What can hang from each mark:
vonez: dezur
zezep: dezur
supos: sulo
dezur: dibem linos sozame vonez zezep
sulo: supos
dibem: dezur supos
linos: dezur

Known rows, with every way that one mark hangs from another:
zezep[dezur[dibem[supos] linos vonez]]: [-1.01 -0.22 -0.31 -0.17  1.30  0.23  0.89  0.95 -0.98 -1.55 -0.14 -0.70
 -1.76 -0.95  0.29 -1.08 -0.55 -0.13  1.28 -0.77  0.04]
linos[dezur[sozame zezep]]: [ 0.42  0.00 -0.22 -0.32  0.42  0.64 -0.75 -0.38  1.59 -0.33  1.38  0.79
  0.42  0.59 -0.75  0.95  0.44  0.59 -0.35  1.19 -0.53]
linos[dezur[sozame vonez zezep]]: [-0.72  0.61  0.12 -1.79 -0.59 -0.21 -0.34 -1.92  1.36 -1.06  0.76 -1.67
  0.22  0.61  0.77  1.13  2.09  0.90  0.18  1.66 -0.90]
dezur[dibem linos sozame vonez]: [-4.05 -1.23  0.67  0.45 -2.27 -0.74  1.31 -2.49 -0.98  0.35 -0.52 -3.65
  0.76  0.11  3.74 -0.10  0.25  0.59  0.50 -1.03 -0.48]
zezep[dezur]: [-1.18  0.94 -0.55 -1.53  2.45  1.76 -0.75  3.50  0.76  0.09  1.36  5.28
  0.75 -0.28  0.29 -1.27 -1.26 -0.65 -0.37  0.96  1.10]
dezur[dibem linos zezep]: [ 0.41 -0.52 -0.80 -0.52 -1.60  0.62 -0.29  0.74 -0.79 -0.46 -0.42 -2.32
 -0.17  1.69  1.43 -0.97  0.54 -1.12  1.35 -1.28 -0.71]
dezur[dibem sozame]: [-1.25 -0.60  0.29  1.04 -0.75 -0.94  0.56 -0.25 -0.48  2.63  0.51  1.21
  1.35  0.59  1.52 -0.40 -0.82  0.25 -1.01 -0.84  0.18]
dibem[dezur[linos] supos]: [ 5.60  0.00 -0.21  1.45  3.15  0.68  0.07  4.56  0.22 -2.04 -1.33  2.97
 -0.50 -1.40 -6.37 -0.95 -3.43 -0.52  0.50 -1.94  1.60]
dibem[dezur[linos sozame zezep] supos]: [ 4.39  0.52 -0.09  2.48  0.74 -0.55 -0.18 -0.11 -0.28 -2.56 -2.53 -1.46
 -0.29 -0.60 -5.56  0.71 -0.47 -0.38  0.08 -0.53  0.34]
zezep[dezur[dibem[supos[sulo]] linos]]: [ 2.26 -1.24  0.06  0.96  1.39  1.09  0.30  1.25 -1.01 -1.86  1.34  2.91
 -1.64 -1.59 -2.52  0.17 -1.19 -0.21  0.77 -0.29  0.53]
zezep[dezur[dibem linos]]: [-3.02 -0.39 -0.34  0.26  0.75  1.71 -0.02  1.42 -0.17 -0.09  0.55  1.18
 -0.41 -0.66  2.00 -1.41 -1.37 -0.98  0.47 -0.27 -0.36]
linos[dezur[dibem sozame zezep]]: [ 0.27 -0.30 -0.38  0.84 -0.59 -0.21 -0.28 -1.81  0.82  1.38  1.20 -0.74
  0.27  0.94  0.13  0.72  0.83  0.16 -0.45  0.71 -1.82]
zezep[dezur[dibem linos sozame vonez]]: [-6.26 -0.02  0.58  0.48 -1.14  0.19  0.90 -3.15 -0.65 -0.35 -0.29 -2.85
 -0.11 -0.97  4.31 -0.06  0.70  0.27 -0.08  0.85 -1.18]
dibem[dezur[linos sozame vonez]]: [-1.45  0.58  1.02  0.38  0.00  0.44  0.54 -0.87  0.18 -1.03 -1.67 -1.78
  0.42 -1.15 -0.74  0.24 -0.11  0.29 -0.29  0.26  0.12]
vonez[dezur[dibem]]: [ 1.21 -0.05  0.05  0.49  0.83 -0.41 -0.32  2.54 -0.08  4.16 -0.02  3.58
 -0.10 -0.22  0.04 -0.99 -2.08 -0.34 -1.54 -0.68  0.77]
dibem[dezur supos[sulo]]: [ 8.48  0.05  0.15  0.17  2.70  0.43 -0.48  3.97 -0.11 -1.04  0.84  6.55
 -1.07 -1.13 -7.68  0.94 -1.23 -0.08 -0.36 -0.37  2.05]
zezep[dezur[dibem]]: [-1.40  0.41 -0.57 -0.26  1.27  1.06 -0.22  2.17 -0.06  1.47  1.45  3.87
 -0.08 -0.05  1.07 -1.32 -0.40 -0.71 -0.58  0.37 -0.06]
sulo[supos]: [ 2.63 -0.18 -0.68 -0.79  0.27 -0.22  0.31  5.54  0.54  0.27  0.57  4.93
  0.71  0.19 -0.16 -2.30 -3.02  0.67  0.53 -1.57  3.86]
dezur[dibem sozame vonez]: [-2.58 -0.36  0.49 -0.05 -2.07 -1.44  1.10 -1.65 -0.67  1.83  0.35 -1.26
  0.55  0.56  2.97  0.09  1.12  0.80 -0.63 -0.51  0.04]
zezep[dezur[dibem[supos] sozame]]: [ 0.12 -0.10 -0.15  2.53  1.56 -1.36  0.80 -0.14 -0.57  0.84  0.74  2.49
 -0.11 -1.01 -1.24 -0.15 -1.35  0.17 -1.10  0.01  0.44]
dezur[dibem[supos] zezep]: [ 4.97 -0.18 -1.15  0.06  0.84 -1.09 -0.03  2.68 -1.02 -0.10  0.13  0.52
 -0.80  1.73 -2.64 -0.71  0.13 -0.79  0.75 -1.81  0.60]

Rows:
[ 1.01  0.40 -0.20 -0.72  0.08  0.77 -1.38  1.60  0.16  0.27 -1.39 -0.11
 -0.03 -0.05 -0.46 -0.53 -1.46 -0.95  0.09 -0.08  0.48]
vonez[dezur[linos zezep]]
[-1.42 -0.30  0.32  1.81 -1.83 -1.02 -0.31 -3.47 -0.71  2.11 -1.69 -3.40
  0.11 -0.06  1.09  0.24 -0.41 -0.60 -0.80  0.04 -1.03]
vonez[dezur[dibem linos sozame zezep]]
[-0.19 -0.64 -0.28 -1.28  0.62  0.83  0.22  1.90  1.05  1.03  1.72  1.44
 -0.61  0.17  1.00 -0.53  0.06  0.74  0.62 -0.50 -0.55]
linos[dezur[dibem vonez]]
[ 1.82  0.68 -0.54 -0.27 -0.06 -0.64 -1.01  0.69 -0.37  3.08 -0.49  0.76
 -0.31  0.85 -0.12 -0.56 -0.07 -1.08 -0.99 -0.06 -0.13]
vonez[dezur[dibem zezep]]
[ 3.73 -0.96 -0.63  2.23  0.39 -1.29  0.01 -1.00  0.30  0.18  0.69 -0.31
 -0.48  0.05 -3.17  0.87 -0.16  0.47 -0.12 -0.33 -0.88]
linos[dezur[dibem[supos] sozame zezep]]
[-3.17 -0.23  0.17 -0.47 -3.09 -0.86  0.67 -3.91 -1.26 -0.84 -0.95 -6.44
 -0.31  1.08  3.67  0.54  2.73 -0.05  1.01 -0.40 -1.43]
dezur[dibem linos sozame vonez zezep]
[ 0.80  1.98  0.20 -0.95 -0.35 -0.55 -0.34 -1.83  0.23 -0.87 -1.32 -1.85
  0.29  0.64 -1.45  0.98  3.37 -0.27 -0.67  1.42 -0.72]
dibem[dezur[sozame vonez zezep]]
[-1.75  1.09  0.14 -2.36 -1.45 -0.97 -0.05 -2.03 -0.14 -0.42 -0.09 -2.70
  0.35  1.38  2.36  0.66  2.70  0.14  0.11  0.78  0.06]
dezur[sozame vonez zezep]
[-1.45 -0.19  0.09 -0.25 -1.74  0.68 -0.36 -1.35 -0.21 -1.06 -0.44 -2.58
  1.02  0.83  1.24  0.44  0.21 -0.41  0.37 -0.03  0.05]
dezur[linos sozame zezep]
[ 5.02  0.24  1.07  0.61  1.33 -1.26  0.61 -0.62 -0.41 -1.31 -0.01  2.25
 -1.14 -1.62 -5.44  2.34  1.08  1.12 -0.89  0.56  1.33]
dibem[dezur[sozame vonez] supos[sulo]]
[ 5.95 -1.48 -0.13  0.47  1.10 -0.47  0.39  2.52 -1.17  0.23  1.88  4.54
 -1.17 -0.25 -3.49  0.48 -1.01  0.28  0.22 -1.43  1.53]
dezur[dibem[supos[sulo]]]
[-4.17  0.70 -0.04 -2.28  0.79  1.88 -0.09  1.70  0.38 -1.75  0.27  0.34
 -0.37 -1.00  2.75 -1.02  0.23 -0.34  0.86  0.74  0.23]
zezep[dezur[linos vonez]]
[ 0.51  0.62  0.17 -1.01  0.83  1.49 -0.07  2.48  0.42 -1.63 -1.30 -0.08
 -0.32 -0.43 -1.19 -0.62 -0.19 -0.32  0.66 -0.63  0.41]
dibem[dezur[linos vonez]]
[ 1.28  0.81  0.21  1.10 -0.43  0.56 -0.57 -1.49  0.25 -1.35 -1.80 -2.03
  0.58 -0.02 -2.16  0.84  0.57 -0.79 -0.22  0.41 -0.38]
dibem[dezur[linos sozame zezep]]
[ 1.09  0.62 -0.63 -3.30  0.16  1.01 -0.75  1.63  1.58 -1.28  1.34  0.19
 -0.66  1.16  0.32  0.19  1.79  0.20  1.25  0.91 -0.75]
linos[dezur[vonez zezep]]
[-0.65 -1.31  0.22  1.69  0.66 -0.21  0.24 -0.18  1.08  2.38  1.79  2.15
  0.90 -0.24  0.30  0.32 -1.36  0.83 -0.88 -0.03 -0.67]
linos[dezur[dibem sozame]]
[-5.71  0.57  0.71 -0.95  0.06  1.01  0.46 -1.66  0.07 -1.68 -0.05 -1.39
  0.53 -1.38  3.43 -0.03  0.25  0.48  0.11  1.36 -0.08]
zezep[dezur[linos sozame vonez]]
[-1.38  0.02 -0.12 -0.60 -1.34 -0.73  0.13 -3.06  0.56  0.40  0.77 -3.16
 -0.40  0.82  1.88  0.91  3.01  0.77  0.30  1.05 -2.09]
linos[dezur[dibem sozame vonez zezep]]
[-1.25  0.38  0.54  0.68 -0.92 -0.23 -0.74 -1.84  0.00  0.65 -1.70 -1.80
  0.63 -0.60  0.67  0.58 -0.81 -0.14 -0.93  0.55  0.24]
vonez[dezur[linos sozame zezep]]
[-1.63 -0.33  0.66 -0.94  0.61  0.17  0.25 -0.25  1.44  0.36  1.52  0.93
  0.86 -0.65  0.86  0.68 -0.01  1.55 -0.20  0.86 -0.02]
linos[dezur[sozame vonez]]
[ 0.33  1.02  0.44 -0.24 -0.25 -1.17 -0.87 -1.14  0.31  2.23 -0.66  0.54
  0.62  0.24 -0.03  0.87 -0.22 -0.11 -1.49  1.27  0.36]
vonez[dezur[sozame zezep]]
[-4.30  0.12  0.45  0.68  0.77  1.30 -0.09 -0.53  0.39 -0.77  0.41  1.15
  0.99 -1.55  1.64 -0.43 -1.44  0.02 -0.56  1.11  0.21]
zezep[dezur[linos sozame]]
[-0.98  0.39 -0.39 -3.21 -1.66  0.89 -0.30  0.71 -0.28 -2.19 -0.75 -3.41
 -0.36  1.46  2.21 -0.62  1.50 -0.57  1.92 -0.58 -0.05]
dezur[linos vonez zezep]
[ 1.85 -1.19 -0.33  2.49 -1.37 -1.53  0.71 -1.86 -1.54 -1.04 -1.19 -3.46
 -0.21  0.57 -1.30  0.23 -0.23 -0.23  0.80 -1.51 -0.15]
dezur[dibem[supos] linos sozame zezep]
[-2.00 -0.83  0.40  0.09 -0.41 -0.52  0.75 -1.56  0.79  1.42  1.44 -0.18
  0.16 -0.25  1.75  0.34  0.70  1.42 -0.43  0.46 -0.99]
linos[dezur[dibem sozame vonez]]
[-0.12 -0.03 -0.30  0.35 -1.60 -1.27  0.06 -2.24 -0.62  1.43  0.14 -1.62
  0.83  1.62  1.46  0.38  1.47 -0.52 -0.46 -0.21 -0.84]
dezur[dibem sozame zezep]
